Each row comes from the steps of one walk. Every step used is in the known rows, and no mark comes twice. Write the walk behind each row, first mark first.
Known rows
tuzedof, suna, mutad, bilak: [ 1.89  1.28 -0.80 -3.28  2.57  0.92  5.24 -3.26 -1.16  3.72  1.43  0.78
  1.30  1.68  0.29  2.94  2.95 -2.20 -4.01 -0.32 -1.45  1.91  1.84 -0.48
  1.54  0.87  4.21]
suna, mutad, bilak: [ 0.84 -0.53 -1.28 -2.85  2.02  0.39  3.85 -2.83 -1.06  3.10  0.82  0.21
  2.04  2.20  0.55  2.40  1.83 -1.68 -3.33 -0.38 -1.62  1.44  1.37 -0.97
  1.06  0.29  2.74]
mutad, suna, ponom: [ 1.36  0.91 -0.36 -2.37  0.96 -0.27  2.17 -0.61  2.55  2.54 -0.84  0.14
  1.04 -0.10 -1.07  1.76  0.71 -0.11 -2.80 -2.13 -0.25 -1.86 -0.88  0.11
  3.50 -0.11  3.86]
ravug, tuzedof, matib, ponom, bilak, mutad: [-1.90  4.53  0.18  1.20 -2.61 -1.50  2.77 -1.87  5.74  1.31  0.33  1.54
 -0.26 -0.52  0.07 -1.71 -1.59 -2.22 -2.99 -3.95 -3.78 -0.83 -0.33  1.10
  1.58  0.43  3.10]
ponom, matib, fuga, suna, mutad: [-0.79  3.62 -0.20 -1.81  1.95 -1.90  2.78 -2.26  0.61  1.48  0.11  1.88
 -0.41  1.12 -1.86 -1.42 -0.31 -2.24 -4.24 -1.93 -2.08  0.03  4.35 -0.05
  1.13  1.69  4.40]
mutad, bilak, tuzedof, matib, fuga, suna: [ 1.46  1.26 -0.23  0.26 -0.96 -1.77  4.03 -1.40  2.27  3.16  0.66  0.04
 -0.74  1.25 -3.20 -0.41 -1.92 -1.65 -4.04 -1.80 -0.37  3.53  2.27  1.58
 -0.06  0.25  5.59]
matib, mutad, bilak, tuzedof: [ 1.74  0.13  0.36  1.39  0.58  0.13  4.37 -2.21  1.64  1.74  3.07 -0.31
 -0.41 -0.07 -3.15  0.33 -2.57 -1.69 -2.95 -0.43 -0.06  3.15  0.90 -0.33
 -0.27 -0.34  3.47]
mutad, suna, ponom, matib, tuzedof: [ 1.73  2.80  0.15 -1.64  2.28 -0.54  2.33 -0.69  3.35  1.90  1.10  2.37
  0.45  2.67 -2.86 -0.14  0.16 -2.20 -5.47 -3.70 -2.17 -1.76  1.88  2.16
  3.11 -0.37  6.14]
fuga, suna, ponom, bilak, tuzedof, matib: [ 1.13  3.00  0.00  1.77 -2.82 -1.72  3.77 -2.00  4.18  2.77  0.39  2.17
 -1.52 -2.11 -2.22 -1.30 -0.70 -2.99 -2.74 -3.48 -2.13  0.00 -0.18  0.89
  1.58 -0.83  4.66]
fuga, suna, mutad, bilak, tuzedof, matib: [ 2.32  1.83 -0.67 -0.44 -0.72 -0.70  4.73 -3.23  1.66  3.82  0.67  1.13
 -0.14  0.24 -2.24  0.05 -0.22 -2.35 -3.39 -1.96 -0.88  3.16  2.43  1.24
  0.99 -0.23  4.78]
ravug, tuzedof, suna, fuga, matib, ponom: [-0.98  3.78  0.58 -3.93  2.51 -1.89  2.11 -0.80  2.84  2.02 -2.63  2.97
  2.36  1.95 -0.46 -0.82  0.87 -2.72 -1.05 -1.29 -2.66  0.78  1.72  2.16
  2.34  1.73  4.96]
tuzedof, suna, ponom, matib: [ 0.32  4.28 -0.37 -0.79  3.35 -1.53  0.91  0.92  3.59  1.41 -0.70  3.38
 -2.21 -0.30 -0.69 -0.56  3.21 -1.68 -2.87 -3.47 -3.00 -2.21 -0.06  0.02
  3.34  0.12  4.38]
ravug, tuzedof, suna: [ 3.02  4.46  1.71 -1.13  0.74  2.44  3.11 -1.37 -0.57  0.56  2.29  2.40
 -0.79  0.63 -0.17 -1.37 -0.14 -0.88 -1.62 -0.87  0.23  2.09  2.31  1.10
  1.05  1.02  2.72]
matib, tuzedof, suna, fuga: [ 2.60  2.45  0.42 -3.30  0.55  0.04  4.82 -3.33  0.18  1.61  0.54  3.94
  1.74  1.18 -0.07  1.66  2.09 -1.23 -1.63 -0.93  0.20 -1.87  2.78  2.34
  3.03  2.36  3.95]
tuzedof, suna: [ 1.56  2.85  0.75 -0.69  0.85  0.82  2.17 -0.57 -0.17  0.97  0.89  0.91
 -1.20 -0.76 -0.40  0.85  1.72 -0.91 -1.10  0.11  0.26  0.80  0.69  0.81
  0.75  0.92  2.27]
ravug, tuzedof, matib, ponom, bilak: [-1.58  3.37  0.91 -0.71 -1.35 -0.31  2.03 -0.39  5.12  1.86  0.56  1.62
  1.33  0.99  0.82 -0.90  0.54 -4.33 -2.81 -3.23 -4.80 -1.80  0.80  1.58
  1.17 -0.96  4.34]
mutad, bilak, tuzedof, suna: [ 3.48  2.27  0.34  0.65  0.97  0.28  5.03 -1.60  0.46  2.03  2.79  0.12
 -2.05 -1.08 -2.53  0.79  0.13 -1.50 -2.61 -0.68  0.38  3.13 -0.40  0.60
 -0.02  0.46  4.30]
ravug, tuzedof, matib, fuga, bilak: [ 0.02  0.82  1.23 -3.03 -0.30 -0.49  3.93 -0.21  2.82  2.72  1.35  1.75
  2.53  2.33  2.32  0.58 -0.74 -4.43 -1.90 -1.23 -0.99  1.67  0.90  0.71
  3.36  1.37  1.92]
tuzedof, matib: [ 0.61  1.20  0.02 -1.25 -1.23  0.20  0.36 -0.41  1.91  2.00 -1.15  1.15
  0.96  0.44  0.67  0.79  1.78 -1.18 -0.42 -0.84 -0.57  0.13  1.45  1.48
  1.81 -0.33  1.19]
mutad, suna, fuga, bilak, tuzedof: [ 2.15  0.34 -0.49 -0.65  0.29 -2.19  5.49 -1.91  2.07  2.05  1.80  0.53
  0.33 -0.93 -1.87  0.85 -3.02 -2.90 -0.72 -1.53  1.44  0.80 -2.08  0.64
  1.48  1.35  2.79]
mutad, suna: [ 2.17  1.08 -0.73 -1.50  0.93  0.49  1.36 -0.18  0.95  1.88  0.47 -2.07
  0.81  1.12 -2.41  2.06 -1.39 -0.49 -2.18 -0.87  1.38  0.46 -0.31  1.51
  0.45 -0.15  3.11]
bilak, tuzedof: [ 1.46  0.73  0.66  2.43 -0.82 -0.87  1.85 -0.73  0.94 -0.60  1.79 -0.24
 -1.87 -2.23 -2.80 -1.98 -2.80 -0.19 -0.18 -0.72  0.70  1.27 -0.77  0.02
 -0.88  0.01  0.89]
ravug, tuzedof, matib, ponom, bilak, mutad, suna: [ 0.84  5.04 -0.49 -0.74 -1.27 -0.45  3.72 -1.86  5.70  3.11  0.79 -0.56
  0.76  0.94 -2.18  0.52 -2.67 -2.33 -4.70 -4.23 -1.72 -0.03 -0.13  2.54
  1.87  0.19  5.77]
ponom, bilak, tuzedof: [ 0.96  1.75  0.20  3.66 -2.00 -1.24  3.05 -1.13  2.10 -0.13  2.81  0.21
 -2.17 -2.74 -2.90 -1.81 -2.99 -2.51 -1.45 -2.08 -1.38 -0.11 -2.40 -0.37
 -1.28 -0.39  2.11]
tuzedof, matib, ponom, bilak, mutad, suna, fuga: [ 0.34  3.39 -1.63 -3.06 -0.77 -2.45  4.34 -2.88  5.73  3.60 -1.71  1.39
  2.54  0.61 -0.76  2.73  0.35 -1.89 -2.73 -3.76 -1.44 -3.41 -0.05  2.65
  3.57  1.70  5.50]
mutad, suna, ponom, bilak, tuzedof, matib, fuga: [ 1.71  2.97  0.96 -1.11 -1.79 -1.45  4.69 -0.89  6.05  3.17  0.94  0.63
  1.19 -0.41 -2.20  0.80 -0.64 -3.15 -4.55 -3.60 -1.77 -1.47  0.42  1.39
  3.64  0.66  6.02]

Which walk is each row?
[ 0.58  2.25  0.50 -0.83  1.77 -0.80  1.61 -0.55  2.77  0.90  0.81  3.42
  0.06  2.07 -1.55 -1.24  0.90 -1.87 -4.35 -3.25 -2.87 -2.00  2.05  1.40
  2.87 -0.29  4.57] => suna, ponom, matib, tuzedof
[ 2.76  2.73 -0.22 -3.28  0.28 -0.31  4.85 -3.56  3.51  3.34 -0.02  1.83
  2.72  0.86 -2.41  2.63 -0.93 -1.81 -2.24 -1.73  1.17 -1.33  3.06  2.38
  3.60  1.53  5.21] => bilak, tuzedof, matib, mutad, suna, fuga
[ 1.92  4.30  1.12 -1.36  1.00  0.24  5.03 -3.77 -0.65  1.09  1.97  1.85
 -0.86 -2.10 -1.57 -0.47  0.64 -2.09 -2.55 -0.51 -0.36  0.58  2.78 -0.20
  1.62  1.94  3.13] => bilak, tuzedof, suna, mutad
[-1.62  2.61 -0.98  2.33 -2.45 -2.40  2.94 -2.18  4.00  1.05  0.07  1.54
 -1.37 -2.61 -0.06 -0.43 -0.90 -0.86 -2.56 -3.47 -2.92 -2.37 -3.15 -1.27
  2.24  0.82  1.66] => suna, ponom, bilak, mutad
[ 1.99  2.72  1.57  0.02  0.54 -0.93  5.59 -0.82  1.73  1.53  3.09  0.67
 -1.64 -1.78 -1.57  0.26 -0.96 -3.38 -2.07 -0.56  0.45  2.26 -0.62  0.49
  1.35  1.84  3.50] => matib, fuga, bilak, tuzedof, suna
[ 1.78  1.96 -1.90 -2.39 -0.12 -1.63  3.61 -2.96  2.32  2.16 -1.19  0.88
  1.69  0.48 -1.24  2.32 -0.94  0.62 -1.29 -2.20  1.29 -1.94 -0.29  1.55
  2.72  2.32  2.98] => bilak, mutad, suna, fuga
[ 0.66 -0.25  0.43  1.74 -0.30 -1.72  3.58 -0.63  1.33  0.60  2.41 -0.09
 -1.34 -1.85 -1.34 -0.93 -3.13 -2.80 -0.20 -0.60  0.58  2.24 -2.42 -0.46
 -0.04  0.36  0.68] => fuga, bilak, tuzedof
[ 0.06  5.12  0.03  1.77 -2.06 -0.94  4.57 -2.97  3.66  1.27  1.45  2.99
 -1.71 -2.11 -0.09 -1.39 -1.27 -1.27 -3.46 -4.01 -2.84 -1.08 -1.83 -0.67
  2.81  1.32  3.12] => ravug, tuzedof, suna, ponom, bilak, mutad
[ 2.37  4.23  0.87  2.32 -0.73 -0.24  4.60 -1.49  1.48  0.91  3.09  1.03
 -2.91 -2.92 -2.65 -0.51 -0.73 -2.90 -2.25 -1.56 -0.84  0.68 -1.24  0.50
 -0.29  0.55  3.90] => ponom, bilak, tuzedof, suna
[ 1.99  2.97  1.01 -1.63 -1.37  1.81  1.34 -1.15  1.57  1.61  0.23  2.74
  1.41  1.85  0.90 -1.49 -0.12 -1.14 -0.95 -1.84 -0.63  1.36  3.13  1.82
  2.13 -0.25  1.67] => ravug, tuzedof, matib
[ 0.09  1.76  0.17 -0.44 -1.18 -1.51  1.95 -0.66  1.85  2.20 -0.56  0.49
 -0.32  1.24 -1.77 -0.63 -0.95 -1.19 -2.84 -1.24 -0.32  1.75  3.03  1.75
  0.48  0.59  4.02] => tuzedof, matib, fuga, suna
[ 0.88  1.92 -0.82 -1.07  0.05 -1.19  2.81 -1.58  3.60  2.45 -1.02  0.12
  0.17 -1.00 -1.38  1.32 -0.44  0.71 -3.22 -2.87 -0.23 -1.49 -1.60 -0.02
  3.91  0.68  3.59] => bilak, mutad, suna, ponom
[ 1.06  0.66  0.08 -3.61  1.14 -1.10  5.98 -2.53  0.55  2.98  1.21  3.36
  2.02  1.43  1.77  2.66  1.33 -4.16 -1.31 -0.53 -0.05 -0.25  0.11  1.23
  3.40  2.44  2.93] => matib, tuzedof, suna, fuga, bilak
[-3.10  2.82 -0.49  2.14 -1.82 -2.66  1.94 -1.17  4.96  0.52  0.03 -0.02
 -0.99 -1.63 -0.40 -0.67 -1.26 -1.60 -2.43 -2.84 -3.43 -1.67 -2.13  0.12
  0.43  0.56  2.15] => matib, ponom, bilak, mutad
[ 0.04 -0.10 -0.89 -1.51  2.50  0.01  2.82 -1.78  0.53  3.95  0.17  0.38
  2.13  3.14 -1.59  2.74 -0.29 -2.95 -3.42  0.64 -1.56  4.35  1.08 -0.38
  0.85  0.11  3.87] => fuga, matib, mutad, bilak
[-0.80  4.07 -0.59  2.00 -2.04 -1.99  4.01 -2.52  3.89  1.55  0.50  2.03
 -2.00 -2.99 -0.25  0.03  0.01 -1.26 -3.10 -3.32 -2.76 -1.91 -2.86 -0.85
  2.61  1.25  2.70] => tuzedof, suna, ponom, bilak, mutad
[ 0.63  1.63 -0.89 -1.31  0.13 -1.71  4.19 -1.02  3.45  2.93  0.96 -2.04
  0.75  0.69 -1.77  2.46 -3.22 -1.81 -3.56 -1.88  1.06  1.31 -1.93  1.05
  2.14  1.85  3.36] => matib, fuga, bilak, mutad, suna
[-0.35  3.30 -1.11  0.22 -0.59 -1.66  2.88 -1.14  4.96  2.31  0.46 -2.12
 -0.04 -0.19 -2.64  1.53 -2.40 -1.76 -4.16 -3.17 -1.34 -0.95 -1.97  1.59
  0.73  0.32  4.89] => matib, ponom, bilak, mutad, suna
[ 1.12  4.64  0.00  0.48  2.97 -1.97  1.88  0.50  4.09  1.06  0.24  3.24
 -3.16 -1.45 -2.07 -1.59  1.78 -1.81 -3.01 -3.84 -2.64 -1.56 -0.46  0.09
  2.91  0.09  4.87] => bilak, tuzedof, suna, ponom, matib
[-0.33  3.21 -0.55 -0.70  0.25 -1.11  3.53 -1.69  3.91  3.78  0.14  1.44
  1.21 -0.06 -2.13  1.89 -0.67 -4.58 -4.59 -2.72 -3.40 -1.48 -1.76 -0.40
  2.94  0.00  5.82] => fuga, matib, mutad, suna, ponom, bilak
[ 2.14  0.37 -0.41  0.20  0.80 -0.46  4.94 -3.02  0.15  1.75  2.40  0.03
 -0.23 -0.51 -2.41 -0.08 -1.30 -1.62 -2.85 -1.05 -0.56  2.44  0.39 -0.80
 -0.02  0.18  3.09] => suna, mutad, bilak, tuzedof
[-1.42  1.12  0.82 -2.64  0.13 -2.70  3.15 -0.61  5.92  2.56 -1.28  1.38
  1.98 -0.06  0.63  0.40  1.25 -3.52 -0.84 -1.96 -2.25 -0.97  1.06  2.26
  2.89  0.38  4.02] => suna, fuga, bilak, tuzedof, matib, ponom
[ 0.20  1.22  1.08 -2.23 -1.20 -0.50  1.48  0.18  3.26  1.79 -0.50  0.65
  1.89  1.28  0.36  0.86  1.06 -1.43 -1.94 -1.12 -0.96 -0.45  2.43  1.41
  2.62  1.00  2.40] => tuzedof, matib, fuga
[-0.66  0.88  0.67 -1.46  0.32 -1.35  2.23 -0.05  5.41  2.60 -0.65 -0.46
  1.12  0.58 -0.75  0.25  1.31 -2.32 -2.31 -1.91 -2.65  0.85  1.43  2.17
  1.26 -1.09  4.80] => mutad, bilak, tuzedof, matib, ponom
[ 1.42  3.09  0.25 -3.14 -0.38 -1.03  5.32 -1.95  5.44  4.15 -0.01  1.74
  1.95  0.73 -0.06  1.07 -1.12 -1.82 -4.59 -4.09 -0.90 -0.33 -0.25  0.72
  6.18  1.45  5.10] => ravug, tuzedof, matib, fuga, bilak, mutad, suna, ponom
[ 0.26 -0.81 -0.27 -1.31  1.81  1.19  3.08 -1.74  0.89  2.98  1.66 -0.20
  1.84  2.69 -0.42  2.88  0.28 -1.84 -3.45  0.46 -1.00  2.42  2.08 -0.52
  0.74 -0.43  3.30] => matib, mutad, bilak
[-1.49  0.44  0.03 -1.60  2.28 -2.61  2.21  1.62  3.26  1.79  1.02  0.92
  0.44  1.80  0.97  0.75 -0.26 -4.52 -2.19 -1.56 -1.86  0.13 -1.06 -0.15
  2.13  1.28  2.08] => ponom, matib, fuga, bilak
[ 2.92  2.55  0.08 -2.10  1.29 -0.36  6.45 -3.89  1.48  2.69  1.42  3.07
  0.80 -0.07 -1.39  2.13  0.85 -1.70 -2.05 -0.84  0.33  0.06  2.13  0.90
  2.56  2.16  4.90] => matib, mutad, bilak, tuzedof, suna, fuga
[ 2.94  3.63  0.49 -3.27  0.75  0.81  4.35 -2.90 -0.04  1.17  0.46  4.40
  1.31  1.08  0.87  0.02  1.08 -0.51 -0.40 -1.49  0.41 -1.00  2.49  1.44
  2.81  2.38  2.96] => ravug, tuzedof, suna, fuga
[ 0.68  3.14 -1.17 -1.28  3.44 -1.68  0.39  1.19  4.26  2.06 -0.90  1.48
 -0.97  0.87 -1.94  0.18  1.20 -1.49 -3.58 -4.10 -2.29 -2.44 -0.66  0.48
  3.07 -0.58  4.95] => mutad, suna, ponom, matib
